Every row comes from one small tree of marks. The marks that hang from a mark follow it in brackets, in alphabetical order. Every link used is in the known rows. Which tree was each row made from?
Known rows
radadu[kaziseg]: [-2.87  1.90  0.06 -1.08  0.85 -2.10  0.26 -0.68 -1.87  0.44  2.46 -2.55
 -0.74 -2.11 -0.16  0.73 -0.08  6.75]
mibuv[mora puga[sede]]: [-1.99  1.36  0.47 -1.53 -2.30  0.70 -0.74 -0.57 -5.38 -0.20  3.14 -4.15
  0.44 -1.58  1.63 -0.42  0.48  4.76]
radadu[kaziseg[mora[puga]] meban]: [ 1.01  1.93  2.58  4.37 -1.05 -1.78  3.04 -2.26  1.25  2.53  2.07 -2.67
 -1.05 -2.44  0.88  0.00  5.00 -1.29]
mora[puga]: [-0.60 -0.55 -1.43 -3.43  0.62 -0.62  3.03  0.72  2.53 -1.60  2.15 -1.36
 -0.88 -2.03  4.22  2.42  3.24  6.95]
puga[radadu[kaziseg meban] sede]: [ 0.17  4.09  1.37 -1.08 -0.43 -0.83 -1.41  0.22 -5.11 -0.02 -0.11 -0.10
 -0.99  0.00 -5.09 -0.31  0.09 -1.22]
radadu[meban]: [-1.01  2.93 -1.18 -0.89 -0.43 -1.13  2.81 -0.15 -0.75  0.10  2.68 -1.82
 -1.00 -1.10 -2.29  1.13  1.75  4.80]
sede[mora[puga[mibuv radadu]]]: [ 0.62 -0.61 -1.75 -8.76  1.78 -0.92  1.83  4.42  4.80 -0.81  0.61 -1.63
 -0.79 -1.42  6.21 -0.32 -0.42 -0.47]
kaziseg[mora]: [-0.47  2.53 -2.72  0.19 -1.70 -1.51  2.28 -1.01  3.10 -0.78  2.63 -2.43
 -0.32 -3.41  2.75  1.99  2.32  3.99]
meban[radadu[kaziseg[mora[puga[sede]]]]]: [ 0.71  0.70  0.36  1.91 -0.29 -0.90  0.72 -3.27 -2.82 -0.61  1.38 -0.83
 -0.79 -2.67  2.13  0.51  2.84 -0.69]
radadu[kaziseg[mora] meban]: [-0.28  4.02  1.50  4.73 -1.44 -2.40  1.72 -2.52 -0.65  2.73  2.25 -3.04
 -0.82 -2.44 -2.31 -0.16  2.57 -0.14]
kaziseg[meban mora]: [ 0.39  2.40 -3.23  1.91 -1.60 -0.22  3.75 -2.69  3.28 -0.60  3.03 -1.93
 -0.09 -2.90  5.39  2.04  1.70  2.71]
meban[radadu[kaziseg]]: [-4.89  1.68  0.83 -1.36  3.46 -1.60 -0.25 -1.89 -3.89 -1.01  2.98 -2.81
 -1.14 -1.13 -0.63  0.43 -1.70  5.24]
mibuv[mora puga[radadu[kaziseg] sede]]: [-3.40  2.60  4.10 -1.93 -0.46  0.61 -3.29 -0.05 -6.88  0.34  1.79 -4.74
  0.05 -0.02  0.04 -1.62 -1.58 -0.20]
kaziseg[meban[radadu] mora]: [-1.55  1.88 -2.78  1.61  0.83  0.42  2.90 -4.18  1.26 -2.08  3.57 -2.20
 -0.47 -1.88  4.50  1.76 -0.02  1.50]
mibuv[puga]: [-3.06  1.44 -0.04 -2.26 -0.50  0.24 -0.19 -0.33  0.11 -1.29  3.94 -3.97
 -0.34 -0.32  2.31  0.69  1.25  7.68]
mibuv[mora[puga[radadu[meban] sede]]]: [ 0.74  1.75  1.20 -2.59 -0.48  0.76  1.70  1.35 -3.66 -0.48  0.19 -1.19
 -0.76 -0.80  0.29  0.44  2.45 -2.62]
puga[mibuv radadu[kaziseg meban] sede]: [ 2.91  4.00 -0.29 -3.58 -0.51 -0.62 -2.05  1.45 -6.42 -0.02 -1.23  0.11
 -1.18  0.46 -6.13 -1.80 -0.95 -5.47]
puga[radadu[kaziseg meban]]: [-2.27  4.09  2.57 -1.16  1.51 -1.25 -0.28  0.28 -2.21  0.37  1.23 -2.39
 -1.33  0.20 -3.52 -0.24 -0.48 -0.10]
meban[radadu[kaziseg[mora[puga]]]]: [-2.15  0.69  1.96  2.04  2.06 -1.27  1.64 -3.07  0.44 -0.23  2.54 -2.86
 -1.08 -2.43  3.26  0.76  2.36  0.67]

Which tree is each row?
[ 4.15  1.42 -2.42 -0.78 -2.00  1.50  2.31 -1.03  2.99 -2.54  0.18  0.82
 -0.30 -1.88  6.79  1.91  3.86 -3.47] : kaziseg[meban mora[puga[radadu sede]]]
[-0.24  0.11 -1.59  1.59  1.22  1.17  4.25 -3.78  2.93 -2.16  3.29 -1.76
 -0.77 -1.88  7.87  2.11  2.58  0.51] : kaziseg[meban[radadu] mora[puga]]
[ 1.16  2.36 -2.51 -7.09 -0.59  0.17 -0.71  2.85 -5.17 -1.88 -0.37 -1.51
 -0.27 -1.47 -0.47 -0.30 -2.11 -2.76] : puga[mibuv[mora] radadu sede]
[-1.02  5.10  2.38  2.27 -0.19 -1.58  0.05 -0.96  0.17  1.08  1.23 -3.11
 -1.01 -0.98 -2.52 -0.47  1.22 -4.28] : puga[radadu[kaziseg[mora] meban]]
[ 3.03  1.42 -1.87 -2.49 -2.02  0.17  0.79  0.41  2.29 -2.75 -0.30  0.24
 -0.47 -2.35  4.08  1.82  4.35 -2.06] : kaziseg[mora[puga[radadu sede]]]
[ 2.03  1.75 -4.09 -8.75 -0.59 -1.20 -0.41  3.70 -0.37 -1.20 -0.30  0.17
 -0.17 -1.84  1.67 -0.35 -2.38 -0.87] : puga[mibuv radadu sede[mora]]
[ 1.91  0.54  0.70 -1.87  0.51  0.99  0.71 -0.64 -1.88 -1.29 -0.14  0.68
 -0.77 -0.40  4.46  1.00  0.97 -0.37] : mora[puga[radadu[kaziseg[meban]] sede]]
[-1.63  3.38  3.24  2.35 -0.66  1.17 -1.22 -2.63  1.28 -0.03  2.82 -4.53
 -0.19  0.16  4.39 -0.73 -0.05 -2.94] : mibuv[puga[radadu[kaziseg[meban mora]]]]
[-5.35  2.13  2.57 -3.90  0.86  1.23 -1.35  1.20 -1.53 -1.19  3.28 -6.14
 -0.16  0.18  2.68 -0.45 -1.01  1.80] : mibuv[mora puga[radadu]]
[-0.20  2.55 -0.50  4.13 -1.06 -1.10  2.29 -3.61  0.79  1.32  2.86 -2.65
 -0.28 -2.76  3.79  0.73  0.74  1.69] : radadu[kaziseg[meban mora]]
[-1.64  1.68  0.16 -5.54 -1.31 -0.12 -2.16  1.83  0.07 -0.96  2.02 -2.29
  0.25 -0.42  3.88 -0.65 -1.09  2.59] : mibuv[puga[radadu sede[mora]]]
[ 3.22  0.76 -0.53 -6.19  0.53 -0.14 -1.28  2.36 -3.32 -1.42 -1.54  0.50
 -1.10 -0.42  0.17 -0.34  0.66 -3.32] : mora[puga[mibuv radadu[kaziseg] sede]]
[ 1.87  5.30  1.17  2.13 -2.39 -1.24 -0.92 -1.11 -3.15  0.58 -0.13 -0.85
 -0.72 -1.27 -3.75 -0.67  1.73 -5.51] : puga[radadu[kaziseg[mora] meban] sede]
[ 1.12  2.63  0.80  0.03 -0.42 -0.06  2.72  0.17  4.08 -0.93  1.11 -1.84
 -1.19 -1.07  2.04  1.05  4.64 -4.04] : kaziseg[mora[puga[radadu[meban]]]]
[ 2.72  2.57 -4.43 -7.97 -0.73  0.11 -1.52  2.85 -2.75 -3.60 -0.85  0.67
 -0.65 -0.61 -1.29  0.49 -0.82 -1.32] : puga[mibuv radadu sede]
[-1.83  2.24 -1.75 -6.86  1.75  0.13  0.17  2.96 -1.96 -1.41  0.93 -3.68
 -0.58 -1.08  0.70 -0.01 -2.90 -1.23] : puga[mibuv[mora] radadu]
[ 2.66  2.90 -2.60 -6.23 -0.90 -1.23  0.17  3.21 -1.69  0.12 -0.14 -0.02
 -0.59 -0.79 -1.58 -1.07 -1.50 -3.44] : puga[mibuv radadu[meban] sede[mora]]
[-0.14  1.94 -0.33 -2.47 -0.03 -1.08  0.37 -0.05 -1.18  1.12  1.02 -0.26
  0.03 -1.71  4.54 -0.24 -2.96  0.84] : puga[radadu[kaziseg[meban]] sede[mora]]
[ 0.39  3.10 -1.02 -4.16 -0.94 -1.47  0.83  1.92 -0.44  0.27  0.83 -0.11
 -0.36 -1.17  0.07 -0.07 -0.56  0.23] : puga[radadu[meban] sede[mora]]
[-3.48  2.61  0.53  2.30  1.36 -1.91  0.24 -3.34 -1.44 -0.37  2.92 -3.28
 -0.80 -2.48  0.41  0.30  0.05  1.23] : meban[radadu[kaziseg[mora]]]
[ 0.82  3.91 -0.28 -0.25 -1.83 -1.44 -1.59 -0.79 -1.41 -0.85 -0.17 -0.92
 -0.28 -2.27 -0.43  0.46  0.71 -2.60] : puga[radadu[kaziseg[mora]] sede]
[ 1.48  1.46 -3.66 -4.69 -1.62 -0.51  0.72  1.27 -5.79 -0.45  0.83 -1.55
 -0.03 -2.77 -0.80  0.16 -0.97  1.66] : puga[mibuv[mora] sede]
[ 1.21  0.48  0.63  3.84 -0.49 -0.45  3.83 -3.42  2.67  1.29  2.60 -2.21
 -0.52 -2.81  6.82  0.65  3.50  0.81] : radadu[kaziseg[meban mora[puga]]]
[ 0.46 -0.50 -1.09 -2.75 -1.19 -0.11  2.95  0.55 -2.69 -0.26  1.36 -1.48
 -0.17 -3.15  3.78  1.42  2.72  4.09] : mibuv[mora[puga[sede]]]
